Each row was made from one walk, in order. Every step used is in the known rows, and no mark comes twice. Write each row's walk.
Known rows
N R K X: [ 18  -7 -16   0 -25   3   5  46  16  54  59  47 -28 -35 -39  34 -35   8
 -25 -16   1 -19 -28 -11  -2  20  13  -5 -10 -10  -6  12   4  -2 -39 -22
  21 -38  11   8  13 -36  26  -9  15  17  -1   1 -25 -10  55  32  16  17
   6 -12  -4 -44   8]
N R T X K: [ -3  -4 -10  28 -21 -11  11  14 -11  22  84  61 -38 -38 -28  38 -24   0
   6  -3  10  -1 -16  -9  36  -1  -2  -6  24 -25 -18   6  17   8 -32 -39
 -25 -26   6 -15  17 -29  -1 -29  38  24 -10 -22  18 -17  41  21  25  37
  19  -6   7 -42 -12]
N R K X T: [ 11 -19 -12  -4 -23  -9   4  39  18  62  70  48 -34 -35 -44  38 -35  10
 -21  -7   0 -16 -14 -10   7  15  19   2 -10 -27 -13  12  11   1 -39 -25
  27 -23  17  16  12 -44  27  -8  20  13 -16   2 -27 -16  42  25  16  30
   7  -7   1 -41   6]
H K: [ -5  10  18 -11 -11 -21  19  -3   5  16  32  47 -19 -10  46  22 -11 -10
 -11  -3 -25  25  -8  11  -8  -1  -5  11 -17 -16  10  18 -46 -15   7 -15
  11  18  32  -1  16   0  -5 -11  10  19 -13   3  12  44 -24   9   8   5
 -21  15  -7 -18   4]
N R K X T V: [ 21  -6 -19 -18 -24  -3   1  45  14  68  63  56 -24 -28 -30  47 -37   6
 -14 -11   5  -3  -4  -3  -4  17  25  -3 -15 -21  -4  11   6   0 -36 -21
  31 -19  18  10  12 -32  24 -12  14  21 -16  -2 -23 -18  57  25  18  31
   6  -4   0 -29   6]
X T R K H: [-20 -19  -4 -20 -10 -49 -19  -8  12  57  60  27 -32 -41  -7  51 -15   3
  20  33   0  33  82   5  -1 -36  12  20 -11 -53 -21  -5   5  11 -23 -50
  16  39  17  13  21 -33  16 -10   0 -21 -25   0 -16 -39 -13 -28   2   7
 -22  29  17  -7  16]
T R N: [ -9  41  13  -7  -3  -5   4  21   0  -5  52   9 -27 -66  -8  44   2  -9
  31 -38  -8  32  21  12  -6 -22 -13  -9   3 -26 -26  -1 -25   2 -26 -34
 -14 -19 -10  -8  14 -11  -5 -32  32 -22 -11  11  -3 -12  26 -21   9 -15
  -2   7  -4 -22   5]
T R: [  2  25  -4   1  -4  -4 -15  -6  -3  11  36  -2 -24 -50  -4  26  -2 -14
  34 -22 -15  22  40  25 -23 -24   5  -4 -10  -1 -34 -20  -4  -7 -11 -23
 -13 -10 -10   0  -5  -9   0 -17   8 -28  18 -14  -8 -16  17 -18  -1 -30
 -12  14 -14 -22  25]
R T X: [ -3 -14  12  31  19 -11 -26 -25 -28 -11  89  36 -11   1  -1  34  -4  -5
  39  36  17 -18  20 -15  23 -26 -12   9  42 -33 -13  18   5  35 -13 -31
 -33   1  11  10  23 -15   1 -31   4 -13  -9 -10  53 -17   0 -10   8   6
   0  15  42  -2 -37]
T R K: [ 13  25 -11 -13 -17   1 -12  -9  13  16  57  18 -23 -38   1  43 -20  -2
  32 -15  -8  20  41  16 -37 -33   5   2  -6  -5 -33 -10 -20  -4 -24 -37
   3 -12  10   3  10 -12   9 -14  -2 -34  17  -7 -26 -10  25 -19   4 -26
 -25  14   2 -24  28]
K X T R N: [-24 -26  29   2  28 -22 -45  29  -6  52  84  23 -53 -61 -31  31  -2   6
   0   8  -7 -24  51 -12   9  -4  -3  17 -29 -65 -14  12 -13  13 -12 -45
  10  11  -8  44   8 -69  16 -25  19 -14 -40  19   8 -21  -6 -21   2  15
  -6  26   6 -12  -8]
H K R N: [-31  20  22 -23  -7  -4  20  34  34  31  38  93 -39 -34  22  54 -27 -14
 -33  -9 -14  19   3  -5  16   5  -6  24   2 -49  31  32 -44  13  -8 -22
  17  15  32 -30  50  -8 -12 -37  42  34 -31  15  13  36  11   7  28  14
 -28   8   6   2  -4]
R T: [  3  -3  13  25   3 -13 -18 -14 -18   1  62  11   2   6  12  13  -1  -5
  21  40  17   7  -1 -19  35 -19 -32   6  30 -25  -6  31  14  17  -1  -3
  -1  29  -3 -10  25 -23   5 -26   5  21  -8   1  31 -25   9  -1   3  13
   8   6  34  -5 -25]
K R T: [-20  -1  -2  20   2  18 -26  15  20  37  43  63  -9  -9 -12  29 -28 -11
  -7  38  14 -15  34 -18  36  -3  -7  21  38 -40  23  26  33  44 -11  -3
   8  33  -9 -39  43 -31  -5 -42  26  31 -12  -4  13 -33  36  -2  25   7
 -13   1  29  19  -6]
V K R N: [-11 -16  20 -20  24   5 -31  22   8  26   4  92  -7  -4  37  14  -4  -1
 -40   8  -7  -3  -1  13  32  17 -42  26  11 -40  49  35 -44  35 -20 -11
  -7 -49  37 -43   1 -19 -25 -18  32  34 -25  14   1  11  39  23  22   5
  -9 -19  18  31   2]
H K R: [-22   9  11  -9 -12  -5  11  16  28  45  34  86 -27 -21  28  34 -30 -17
 -31  -1 -22  11  21   5  -1   7   5  26  -5 -34  28  20 -27  11   1 -13
  17  27  26 -25  39  -8 -10 -27  26  33 -14  -2   5  31   3   5  22   1
 -33  16  -3   0  13]
X K: [-32   3  -9  -7 -21  15  17 -39  13  -6  15  37 -53 -13  20   0 -16  21
 -21   2  18  36  14 -10  13 -15 -12  -3 -10  -4   1  12 -24 -24   6 -48
   5  -9   7 -29  13 -28 -36   1  25  23 -19 -11 -22  23  -8 -18  25  42
 -11  -7  -9 -20  15]
H K X T R: [-18 -13  33  -3  10 -35 -16   6   0  52  86  61 -46 -49  21  37 -17 -10
  -7   9 -33   3  34   6  -8  -5  -3  27 -40 -54   0  17 -47  -4   4 -44
  19  28  30  29  16 -43   8 -21  12   8 -29   9  14  31 -32  -9   4   7
 -28  40  -7 -27   3]
X K R N: [-55  11  -4 -21 -18  30  20  -1  37   9  23  82 -66 -38   0  27 -31  16
 -42  -3  25  28  25 -23  33  -6 -16   3   9 -37  27  26 -19   1 -12 -57
  11  -7   5 -59  45 -46 -41 -26  58  37 -42   0 -24  11  26 -20  47  51
 -13 -15   6   0  11]
X T H K: [-26  -8  25 -24   0 -57  -1 -26  14  41  28  44 -30 -29  15  30 -16  -6
  20  32  -2  47  48 -21  -4 -15 -15  24 -24 -16  18   7  -4   8  -7 -44
   5  41  15  -7  12 -12  -1  -1 -22   8 -67  -6  -5  17 -31 -14   5  10
 -12  -3  17  19 -24]
V K: [ 14 -16  13  -3  19 -18 -32 -18 -19  10  -1  43  13  19  51 -12  16   4
 -19  13 -15   1 -15  22   9  10 -40  14 -11  -6  31  22 -45   2  -1  -4
 -15 -47  43 -15 -29  -5 -19   9   4  18  -1   4   0  23   7  28   0  -5
  -4 -12   9  12   7]
R T H: [ -8  20  14  22   4 -10 -26 -23 -15   4  59  11   3   1  21  25  -8 -12
  42  39  25  22   0 -38  15 -23 -49   7  23  14   3  35  16  27 -15 -25
 -19  15 -17 -38  16 -14 -10 -19 -29  27 -32 -13  16  -9  17   2   6  -7
   7 -11  41  12 -41]
V K R T H: [ -8  -8  16   7  20  -5 -58 -13  -3  43  20  88   2   9  48  12 -10  -8
 -15  38  -2   2  12  -1  29   4 -53  30  12 -17  50  41 -22  37 -15 -18
 -17 -34  30 -56  -3 -25 -26 -21   5  44 -19  -6   2   5  41  27  20  -8
 -13 -17  31  38  -6]
V T H K R: [-19   7  -6  25 -10  24 -32 -18  22  23  22  41 -22 -13  11  -8 -15 -37
  -6 -17 -17   0 -14 -22  -9  -6 -48  41  25  -2  45  15 -28  23   1 -56
 -10  10 -16 -56  13  23   4   0 -46  18 -10 -14  12  40  12  11  31   5
 -12   2   2  -3 -13]
X T R N: [-17 -10  21 -20   3 -45   0   8   3  28  46  28 -43 -63 -18  36   3   3
  28   8  -1  40  60   2  17 -30  -1   9  -8 -66 -18  -2  -5  10 -22 -39
   7  28   6  17  21 -32   6 -21  31 -26 -53  16   0 -29 -13 -32   5  22
   2  18   8  -6 -11]
N R T: [ 15   5  -6  33 -25 -16   6  31  -9  24  58  31 -11 -30 -24  24 -16  -8
   5   4   6   4 -35  -5  42   4  -7  -9  19 -20  -8  16  35   2 -28  -1
   0 -11  -5 -18  12 -26  10 -27  34  39  -4 -10  13 -29  50  31  13  29
  28 -13   0 -39  -8]
V T R N: [ -2   6  -6  28  -5  29 -24   3   3  -4  48   2 -25 -44 -12  -6  15 -26
  15 -36 -16   0 -15   5  11 -23 -37  22  36 -37   6   3 -40  11  -7 -48
 -10 -13 -25 -22  13   5  18 -19   0 -19   5   9  25  -3  19  -9  23  15
   5  20  -7 -34  -4]
V T R K: [ 12  -1 -20  25 -16  31 -33 -15  13   9  50   9 -22 -21  -7  -5   0 -21
  13 -22 -20  -1   3   5 -12 -28 -28  27  29 -19   0  -4 -33   9  -7 -50
   2  -5  -8 -14  10   7  28  -4 -24 -29  26  -1   4   2  19  -5  22   6
 -13  25   1 -39  13]

Which walk is each row?
[-22 -13  -2  18  14  17 -33   9  11  33  59  81 -23 -11 -21  40 -34 -16
   6  29  15 -29  56 -17  26 -10   3  24  49 -43  14  12  25  57 -18 -24
 -15  11   0 -23  44 -23   0 -48  26   4  -8 -15  28 -33  31  -8  30  -2
 -15   8  38  24 -13] | K R T X
[-20  39  14 -12  -6 -19  -3 -16  13  16  17  35 -13 -18  41  32 -21 -19
  18  -8  -9  40  -1 -25 -35  -3 -35  13 -19  41  20  15 -26   3  -9 -41
 -14  -3   6 -40  -2  15 -21   4 -41  28 -32 -20 -16  51  -1  10   9 -30
 -15 -16   5  12 -18] | T H K
[ -7 -42  29   3  42 -31 -70 -10 -20  50  38  57 -10  -7  37  -2   4   6
 -18  34 -14 -23  14   1  11  11 -48  31 -34 -25  35  28 -43  18  -6 -32
  -9 -42  37   7 -31 -49 -11   4 -19  22 -34   5  -1  20  -2  17   0   1
  -9  -8  16  19  -8] | V K X T H
[ 11 -12 -14  31  -8  35 -46 -13   9  18  68  12 -25 -27 -16  -6  -4 -21
   8 -23 -19 -18   7   6 -17 -25 -25  29  22 -26   2   1 -37  12  -6 -56
   3  -8  -9  -6   9 -10  32  -7 -28 -29  26   1  10   1  25  -4  20   3
 -12  30  -4 -41  12] | V T R K X
[ -1  -2 -27  28 -20  31 -42  -9  17  24  55   9 -15 -22  -2   8  -5 -26
   8 -15 -18  -6  11   8  -7 -29 -23  29  34 -24  -2   3 -29  11 -14 -58
   1   2 -12 -24  15   2  29  -5 -32 -19  32 -10  10 -11  22  -5  20   2
 -17  35   7 -38  20] | V T R K H
[-23  26  22  -5   8 -11 -18  -8   7  37  39  35 -24 -26  27  31 -24 -18
  10  -8 -14  11   6 -29 -36   3 -36  16 -31  31  20  25 -32   7  -8 -52
 -11  -6   3 -23  -5 -11 -11  -3 -47  25 -35 -17 -12  49  -2  11   9 -28
 -17  -8   4   8 -20] | T H K X
[-47 -16 -19   3   3   9 -13 -28   1   3  49  53 -46 -17  -2  50 -23   8
  -3   0  13 -11  54  -8  -3 -17  13  12  18 -12 -12 -10 -28  14 -16 -88
 -49 -32  25  -3   9  -9 -24  -8   9 -15  -6 -36  12   6 -15 -20  21   9
 -23  24  17  -4   4] | T X K H
[  3   3 -37  -8 -41  -9  14  50  26  55  42  36  -9 -22 -22  54 -37   1
 -28 -10   3  -1 -16  -1   8  16  18  -5   2  -6 -12  13  15  -2 -44 -24
  13 -24  10 -23  15 -13  17  -4  13  28   7 -16 -26 -22  55  32  16  15
   3  -6   3 -37  23] | N R K H
[ -1 -34   2 -22   3  -4 -23  -1  26  45  70  42 -28  -5 -16  33 -24  23
 -12  28  13 -23  28 -26 -17 -11   3  22 -14 -35   1  27 -20  18 -20 -40
  38   9  29  41  25 -52  29  -3 -15 -18 -22  18 -18  -3   1  -9   7  21
 -20  12  27  -8  -2] | R K X T
[ 22   3 -23 -11 -41  -5  25  36  23  32  39  40 -18 -18 -27  34 -34   6
 -16 -21   6   6 -33  -2   0  12  16 -11   4  -5  -9   4   9  -4 -37 -12
  18 -30  15 -11  14 -13  18  -4  17  14   1  -4 -29  -9  53  33  15  22
  12 -17  -3 -37  16] | N R K
[-36  -8  20 -28  -2 -48  -6 -14  24  54  27  63 -37 -32  10  36 -24  -8
  12  33  -2  42  57 -23   4 -12 -13  30 -14 -25  28   9   6  22 -12 -44
   6  42  12 -15  19 -14  -7  -7 -14  13 -70  -5 -10   7 -19 -12  15   9
 -17   0  16  27 -22] | X T H K R
[-11 -18  12 -11   0 -47 -11 -11  -2  38  42  17 -35 -51 -16  24  -4  -4
  30  19  -8  34  69  14   4 -29  13  11 -16 -45 -24 -15  11   3  -7 -32
   7  36   7  18   7 -28  10 -11  14 -25 -31  -2  -5 -29 -22 -33  -2   8
  -7  24   0  -6   8] | X T R
[  5  -9  -1 -37   8 -23  -8   5  -3  43   9  25  -1   0  15  32  -1  -1
  32  24   8  46  57   7   2 -12  20  12 -20 -26   8  -3   7   2   5  -3
  24  58  19  15  13  -2   2 -11   0   9 -44   7   5 -22 -10 -19   5  24
  -5  22  21  24 -13] | X T V
[ -3 -25   2 -22   4  -9 -26  -4  21  47  71  41 -31  -8  -9  39 -27  16
  -4  28  13 -20  31 -37 -26 -12  -8  23 -17 -15   4  28 -18  25 -25 -52
  33   2  22  27  20 -46  24  -1 -29 -11 -32  16 -27   5   6  -7  11   9
 -21   6  28  -2  -7] | R K X T H
[-25 -35  24   9  28 -21 -57   7   0  56  51  19 -35 -36 -25  21 -11   3
  -1  23  -1 -32  45 -32  -5   6 -13  18 -32 -24   6  16   0  25  -7 -44
   6  12  -9  32  -3 -58  13  -5 -23   4 -50   2  -2  -6 -15 -13   1   6
  -5   9  10   9 -20] | K X T H
[-41  -9  -5 -10   7  23   2 -16  13  -1  54  92 -64 -31 -20  50 -32   9
  -7 -17  16 -15  52 -17   4 -14  10  13  27 -33   4   0 -31  29 -25 -86
 -44 -40  23  -6  29 -21 -27 -27  36 -20 -33 -19   8  12   4 -25  38  23
 -18   4  22   8 -10] | T X K R N
[ -3 -22   1 -36  15 -37 -34   2  -5  59  10  44   5   7  49  39   2   1
  13  41   0  43  63  14  17  -5   3  24 -22 -36  25  13 -12   6  -3  -9
  14  35  34  -4   5  -8  -5  -5  -5  29 -41   5   9 -21  -3  -9   7  17
 -13  20  28  31  -8] | X T V K H
[ 15  15 -15  12 -15  -9 -21  43 -11  55  60  44  12 -13  19  52 -16 -15
   5   8   4  17 -26  12  37  12  -7   0   8 -15   5  25  17  -1 -29   0
  -4 -11   7 -41   4 -13  -2 -26  23  65   2 -21  15 -32  68  40  18  17
  15  -1  15 -21  -3] | N R T V K H
[-57   4 -25   0 -25   7  -3 -19  20  20  19  27 -42 -16  26  31 -19  15
 -35  17  19  27  33 -12  24 -13 -12   1 -10  -9   9  19 -18 -17  -5 -68
   0   2   1 -52  18 -31 -31  -2  18  44 -12 -27 -16   3  -7 -20  22  34
 -22   9   3 -17  28] | X K H
[-21 -49  24   9  30 -17 -47  12  -6  55  62  18 -34 -29 -32   8  -3  11
 -12  25  -6 -45  36 -16  11   8   2  19 -27 -52   2  13  -3  17   0 -26
  19  20  -1  53  -1 -63  20  -6  -2  -1 -32  10   7 -15 -21 -14  -2  17
  -8  20   4  -2 -13] | K X T
[-34  17   6 -17   5  23   6  56  37  26  14  66 -23 -30 -26  38 -23  -5
 -32  -9  11 -11  16 -21  30  10  -2  11  27 -47  33  23   1  39 -24  -9
   6   1  -9 -37  45 -18  -9 -39  50  23 -35  15   0 -18  49  -5  34  15
  -7 -11  20  24  -9] | K R N
[-25 -20  -8   5   5  10   0 -42  -5 -18  44  64 -52 -17  -6  31 -21  16
  10 -14  11 -12  43  -5  -9 -18  11   6  14 -12 -16 -14 -34   8 -11 -79
 -45 -42  27  15   9  -6 -23 -13  11 -34 -13 -25  11  19 -19 -24  20  15
 -17  10   8  -5  -7] | T X K
[-14  -6  28   5   9 -14 -11  13   2  38  69  50 -29 -27  28  27 -15  -9
 -26  -2 -30 -17   1  -1 -11   8  -9  17 -34 -31   8  25 -54  -7   8 -31
  20  12  24  19  11 -29   4 -15   6  19 -13   7  19  46 -20   8   6   3
 -28  24 -12 -25   1] | H K X
[-49   3 -16  -4 -21  32   5 -20  39  20  13  73 -63 -23   2  16 -37  14
 -37   7  19  22  34 -16  18  -8  -3   6   0 -24  23  13  -8  -3  -1 -49
  12   1   2 -58  31 -39 -39 -17  44  32 -21 -16 -27   8  17 -20  40  39
 -23 -11  -3   1  25] | X K R
[-30 -15  -1  28   7 -10 -31 -30 -17   7  97  50 -32  -1  17  47 -14   1
  22  41  29  -6  36 -18  34 -31 -19  14  41 -39 -14  26  -7  29 -18 -69
 -34   4  13 -10  33 -32 -13 -34  11  10 -12 -22  40 -18   1 -17  18  20
 -12  22  44 -12 -22] | R T X K H
[  4  17  -4  22 -23 -17   3  24  -6  31  57  30 -11 -35 -18  31 -21 -16
  16  -2   7  16 -29 -19  28   7 -15  -5  14   3  -5  17  36   8 -37 -11
 -14 -18 -14 -38   4 -20   2 -22   7  41 -19 -23  -1 -18  55  33  17  11
  27 -23   7 -26 -20] | N R T H
[-14  15  27  22   9 -18 -36 -18 -15  24  87  37 -15 -13  34  38 -17 -17
  28  37   9  13   2 -37  12 -19 -54  17   4  -5   7  48  -9  25 -12 -41
 -10  22   0 -23  21 -29  -8 -27 -29  38 -35 -13  24  11   7   4  12  -6
  -3  -5  33  -2 -42] | R T H K X
[ -9  16 -10   2   5  33 -31  26  17  47  40  69   2   0  10  50 -32 -17
   8  30  20   8  45 -10  23  -6   3  19  28 -32  27  29  30  37  -6   3
  13  40  -6 -46  45 -21  -7 -48  21  39 -12 -11  15 -35  55  -4  32  -1
 -18   3  34  30  -9] | K R T V
[-28 -31 -25  37  -1  35 -36 -28   4   3  46  36 -37  -5  -7   0  -2 -15
 -12 -13  -4 -29  10  -7  10 -15 -18  36  45 -29  16  -3 -40  18  -5 -85
 -34 -17  -4 -16  11  10   4  -3 -20 -17  10 -22  30  15  -8 -16  32  32
 -13  29  10 -23  -3] | V T X K H
[-26 -11  12 -20   4 -48  -9 -16  10  36  10  19 -23 -20  -6  16 -11  -3
  28  31   8  39  49 -26   1 -14 -12  22 -12  -8  14   0  16  18  -9 -36
  -2  35   0  -2   3 -12   0   6 -25   4 -62  -6 -15  -5 -22 -15   4   5
   0  -7  19  28 -24] | X T H
[-14  -3 -16  32 -21 -15   1  23 -10  36  85  58 -33 -38 -20  54 -23  -3
   0   2   8  -5  -7  -6  39  -2   6   0  28 -27 -18  11  21  10 -39 -45
 -27 -20   0 -26  16 -27  -3 -29  34  34  -7 -32  13 -28  43  20  24  34
  14   6  10 -42  -5] | N R T X K H
[-24  -8  37 -14  10 -37  -4  23   2  51  92  67 -53 -55  18  49 -11  -6
 -12   1 -27   6  27   0  -1  -5  -9  22 -37 -63   2  28 -59   4  -4 -49
  21  22  28  28  27 -45   7 -29  22  13 -45  19  18  27 -25  -5   7  18
 -22  33  -3 -25  -7] | H K X T R N
[  2  19   0  20 -27 -22   9  23  -5  39  67  45 -18 -39  -1  39 -24 -18
  13   0   4  25 -36 -15  25   6 -23  -4  10  -4  -1  21  21   8 -32 -21
 -11  -7  -2 -40  13 -17   0 -24  10  51 -25 -22   5  -4  46  36  19  16
  19 -21   7 -31 -20] | N R T H K
[-39 -17 -13   2   9  23  -5 -21  10   3  50  84 -61 -23 -18  39 -33   7
  -2 -10  14 -14  59 -10  -3 -13  19  16  23 -16  -2 -13 -22  22 -14 -76
 -41 -37  25  -3  20 -17 -25 -19  24 -25 -17 -27   7  11   2 -26  34  12
 -24  10  13   7   2] | T X K R
[ -3 -21   8  -5  21   6 -38   0   5  35  -3  82   1   8  38   3 -10  -4
 -33  18 -14  -6   9  23  22  18 -29  26   2 -22  45  20 -33  25  -6  -4
  -9 -45  37 -39 -11 -22 -21  -7  17  31  -3   0  -2  10  28  27  15  -8
 -15 -16  14  30  15] | V K R
[-18 -14   7  29   9  -5 -17 -42 -22 -14  92  52 -36  -5   9  35 -12   5
  31  33  24  -4  26 -23  26 -34 -27   8  36 -34 -16  25  -7  25 -11 -57
 -32   1  17   0  30 -28 -16 -31  15  -4 -20 -18  37 -11  -7 -20  18  25
  -5  11  35 -11 -30] | R T X K
[-14 -34 -17  35   1  36 -22 -41  -2 -15  46  40 -42  -6 -13 -11   0 -10
  -3 -19  -4 -28   6  -6   6 -19 -20  29  43 -25  17  -7 -47  15   3 -82
 -33 -23   0  -7  10   9   4   0 -15 -27   4 -15  30  20  -7 -13  33  38
  -5  22   8 -24 -12] | V T X K
[ 35  17  -3 -37  21  21 -35   8 -16  25  -9  44  36  35  79  23   0 -10
  23  -4  -9  40   9  31 -14  13  -4   6 -22  18  30  20 -36 -10   6  20
   0 -17  40 -23 -17  25 -22  -5 -15  35  -3  -1   7  16  38  16   8 -12
 -14  -1  15  31  -3] | T V K
